Every row comes from one small tree of marks. The marks that hang from a mark follow it in brackets, in alphabetical order. Every link used is in the known rows. Which tree was each row made from?
Known rows:
lazi{dazu{tebem{vusa}} vizape}: [-1.71,  1.60,  0.69, -0.76, -0.46, -0.90,  1.85,  0.82, -1.48,  2.04,
  0.19, -1.45, -1.04, -1.83, -1.63,  1.80,  3.03,  1.27,  0.33]
sosit{vusa{fofo tebem}}: [ 0.82, -1.69, -1.14, -1.35,  1.02,  0.08, -1.98,  0.35, -1.14,  0.73,
  0.73,  1.70,  1.00,  1.69,  1.78,  1.14, -4.62,  0.51, -1.96]
nusa{fofo}: [-0.37, -1.62, -0.77, -0.86,  0.73,  0.32, -1.44,  0.61, -3.53,  1.81,
 -1.64,  0.30,  2.58,  1.54,  0.99,  0.40, -2.01,  1.06, -1.98]
sosit{vusa{tebem}}: [-0.29, -0.98, -0.97, -0.75,  0.45,  0.17, -2.74,  1.19, -2.26,  1.59,
  0.81,  1.88,  3.42,  1.98,  2.03,  1.36, -2.98, -0.58, -1.75]
vusa{fofo}: [ 1.67, -0.52, -0.94,  0.63,  0.98, -0.24, -1.66, -1.58, -1.20,  0.94,
 -0.43, -0.14,  0.07,  2.06,  1.07, -0.47, -2.02,  0.64, -2.08]
vizape{lazi{dazu{tebem{vusa{fofo{nusa}}}}}}: [ 2.09, -1.95,  1.78,  1.16,  0.47, -3.33,  2.26,  1.54,  0.73,  1.70,
 -0.72, -0.37,  0.85, -3.39, -2.75, -0.75,  1.45,  1.91, -0.38]
vizape{lazi{dazu{tebem{vusa{fofo sosit}}}}}: [ 1.60, -0.54, -0.15, -0.05, -0.17, -3.06,  2.00, -0.46,  2.85,  1.55,
  0.98,  0.47, -3.53, -1.58, -2.15, -2.52, -0.50,  1.96, -0.57]
fofo{nusa}: [ 0.17,  0.22,  1.17,  1.53,  0.97, -0.44, -2.18,  0.55, -2.76,  1.71,
 -0.20, -0.31,  5.26, -0.12,  1.21, -0.34,  0.94, -0.15, -1.87]
tebem{dazu{lazi} vusa{fofo sosit}}: [ 0.61, -0.38, -0.16,  1.12, -0.73,  1.32,  1.80, -2.31,  3.53, -3.33,
  0.35, -0.09, -3.04,  2.74,  0.14, -1.83,  0.17, -1.02,  1.86]
dazu{lazi tebem{vusa{sosit}}}: [-0.31,  1.42, -1.15, -0.14, -1.19,  1.09, -1.52, -1.42,  1.44,  0.36,
  0.24,  0.27, -2.23,  0.22,  0.31, -1.31,  1.05, -2.20,  0.65]
tebem{dazu vusa{fofo sosit}}: [ 0.17, -0.06,  0.50,  1.02, -0.36, -0.54,  2.76, -2.61,  2.72, -2.71,
  1.61, -0.02, -1.36,  2.30, -0.47, -1.46, -0.36,  0.31,  1.01]
sosit{vusa{fofo{nusa}}}: [ 1.59, -0.69,  0.26,  0.83,  2.07, -0.32, -1.25,  0.81, -1.51,  1.71,
 -0.56, -0.03,  3.92, -0.03,  0.02,  0.84, -3.09,  0.79, -1.59]
lazi{dazu}: [ 1.09,  0.01,  0.89,  1.08,  0.85, -1.04, -0.88,  0.93, -1.90,  1.65,
  0.15, -0.34,  2.24,  1.42, -0.02, -0.38,  0.40,  1.10, -1.86]
vizape{lazi{dazu{tebem{vusa{sosit}}}}}: [ 0.50,  0.33,  0.03,  0.15, -0.67, -2.86,  1.16,  0.47,  1.26,  2.51,
  1.22,  0.49, -0.83, -1.51, -1.94, -2.27,  1.01,  0.86, -0.06]
tebem{dazu{lazi} vusa}: [ 0.03, -1.06,  0.35,  1.99, -1.62,  2.06,  0.46, -0.26,  0.23, -1.85,
 -1.54, -0.26,  1.56,  3.27,  0.49,  0.48,  2.32, -2.76,  2.54]
dazu{lazi}: [ 0.97,  0.10, -1.37,  1.16, -0.19,  1.95, -3.89, -0.27, -1.83,  1.25,
 -1.70, -0.10,  1.39,  2.36,  2.00, -0.56,  0.09, -1.59, -0.80]
vizape{lazi{dazu{tebem}}}: [ 1.87, -0.15, -1.09, -0.09,  0.01, -1.77, -1.79,  1.75, -1.56,  3.79,
 -1.06,  0.22,  1.86, -1.21, -1.37, -0.73, -0.39,  0.11, -1.16]
sosit{vusa{fofo{nusa} tebem}}: [ 0.81, -1.56,  0.65, -0.57,  1.63, -0.71, -1.44,  1.50, -1.03,  0.39,
  0.59,  1.49,  3.29, -0.29,  1.29,  0.98, -3.29,  0.92, -2.27]
tebem{dazu{lazi}}: [ 0.71, -0.14, -1.04,  1.34, -0.61,  2.71, -2.21, -0.10, -0.65, -1.09,
 -1.86, -0.34,  2.53,  2.87,  0.84,  0.15,  0.34, -2.94,  1.32]

Write each row's tree:
[-1.39, -0.12,  0.85, -0.35,  0.30,  2.10,  0.14,  1.00, -0.50, -3.63,
 -0.98, -0.27,  0.11, -1.86,  1.22,  1.05,  0.85, -0.10,  1.09] : vusa{fofo{nusa} tebem{dazu{lazi{vizape}}}}
[ 0.63, -0.08,  1.20,  0.33, -0.51, -1.74,  0.81,  0.60, -0.26,  1.48,
  0.20, -0.57,  0.59, -0.24, -1.64,  0.83,  2.04, -0.14,  0.04] : lazi{dazu{tebem{vusa}}}
[ 1.15, -1.21,  0.07,  0.76, -0.98, -2.41,  0.73,  1.22, -0.40,  2.95,
 -0.72,  0.11,  1.11, -0.76, -2.05, -0.55,  1.56,  0.30,  0.08] : vizape{lazi{dazu{tebem{vusa}}}}
[-2.57,  0.30, -1.60, -1.53, -0.55,  3.37, -1.08,  1.99, -1.62, -1.14,
 -0.80,  0.39,  1.80,  0.84,  1.32,  2.54, -1.30, -1.53,  2.01] : sosit{vusa{tebem{dazu{lazi{vizape}}}}}
[ 1.15, -1.67,  1.96,  2.41, -0.21,  1.17,  1.86, -0.04,  1.69, -3.09,
 -1.60, -0.75,  1.26,  1.02, -0.22,  0.06,  2.11, -1.13,  2.15] : tebem{dazu{lazi} vusa{fofo{nusa}}}
[ 0.33,  0.98, -0.67, -0.50, -0.22, -1.13,  0.33, -2.80,  2.09,  0.24,
  1.64,  0.21, -3.20, -0.02, -0.46, -1.02, -1.22,  0.12, -0.66] : dazu{tebem{vusa{fofo sosit}}}
[-1.23, -0.27, -0.98, -1.01, -0.33,  2.59, -0.53, -0.06, -0.20, -3.18,
 -0.92,  0.05, -2.27,  0.44,  1.61,  1.12, -0.61, -0.26,  1.20] : vusa{fofo tebem{dazu{lazi{vizape}}}}
[-2.40,  0.50, -0.88, -0.71, -0.99,  3.01, -1.23,  0.81, -1.89, -2.25,
 -0.86,  0.12,  0.46,  0.42,  1.94,  1.14,  1.04, -1.57,  1.51] : vusa{tebem{dazu{lazi{vizape}}}}
[ 0.16,  0.86,  1.08,  0.04,  0.53, -1.73,  0.81, -1.58,  2.05,  0.03,
  1.45, -0.13, -0.99, -2.48, -1.02, -1.19,  0.38,  0.69, -0.72] : dazu{tebem{vusa{fofo{nusa} sosit}}}
[ 0.85,  0.86,  2.82, -0.08,  1.12, -2.92,  2.50, -0.13,  2.94, -0.20,
  1.98, -0.64, -1.60, -3.12, -2.36, -1.34,  1.01,  1.79, -0.55] : lazi{dazu{tebem{vusa{fofo{nusa} sosit}}}}
[-1.14,  2.36,  0.43, -1.43,  0.24, -1.68,  2.97, -0.94,  1.93,  0.68,
  1.87, -1.47, -5.43, -2.64, -2.27, -0.14,  0.87,  2.84, -0.11] : lazi{dazu{tebem{vusa{fofo sosit}}} vizape}
[-1.16, -0.09,  1.47,  1.51, -0.35,  1.81,  3.07,  0.09,  0.71, -2.69,
 -1.57, -1.81, -0.17, -0.83, -0.53,  1.02,  3.03,  0.26,  2.71] : tebem{dazu{lazi{vizape}} vusa{fofo{nusa}}}
[ 0.47, -1.68,  1.03, -0.36,  1.20, -0.11,  0.19,  1.51,  0.09, -2.03,
  0.41,  1.04,  4.62,  0.09,  0.17,  1.81, -2.95, -0.31,  0.11] : sosit{vusa{fofo{nusa} tebem{dazu}}}
[-0.11,  1.47,  1.08, -0.51, -0.17, -2.15,  1.33, -0.22,  1.54,  1.07,
  2.03, -0.14, -1.21, -0.91, -1.51, -1.10,  1.49,  0.33, -0.14] : lazi{dazu{tebem{vusa{sosit}}}}
[-0.18, -1.19, -0.55, -0.02, -0.92,  2.20, -2.37,  0.58, -0.76, -2.48,
 -0.76,  1.12,  2.12,  2.18,  2.23,  0.38,  0.06, -3.00,  1.02] : vusa{tebem{dazu{lazi}}}
[-2.41,  3.04,  0.69, -1.07, -0.23, -1.44,  2.36, -0.04,  0.35,  1.52,
  2.08, -1.15, -2.88, -2.65, -1.73, -0.12,  2.44,  1.62,  0.16] : lazi{dazu{tebem{vusa{sosit}}} vizape}
[-1.23, -0.36, -1.82, -1.74, -0.07,  2.91, -0.19,  1.12, -0.40, -1.82,
 -1.14,  0.19, -1.08,  0.69,  1.05,  2.38, -2.98, -0.26,  1.84] : sosit{vusa{fofo tebem{dazu{lazi{vizape}}}}}
[-1.97,  1.59, -1.65, -0.37, -1.50,  2.37, -1.00, -0.27, -1.75,  1.45,
 -1.60, -1.30, -1.94, -0.67,  0.04,  1.48,  2.63, -1.26,  1.44] : dazu{lazi{vizape} tebem{vusa}}
[ 0.03,  0.04, -0.45, -0.83,  0.84, -1.03, -1.64, -1.79,  0.55, -1.08,
  2.64,  1.95, -2.20,  0.55,  2.54, -2.05, -2.96,  0.83, -2.83] : vusa{fofo sosit tebem}
[-1.42,  2.39, -1.79, -1.27, -0.66,  1.44,  0.46, -2.19,  1.62, -0.10,
  0.11, -0.92, -6.54, -1.53, -0.10, -0.62,  0.29,  0.43,  0.84] : dazu{lazi{vizape} tebem{vusa{fofo sosit}}}
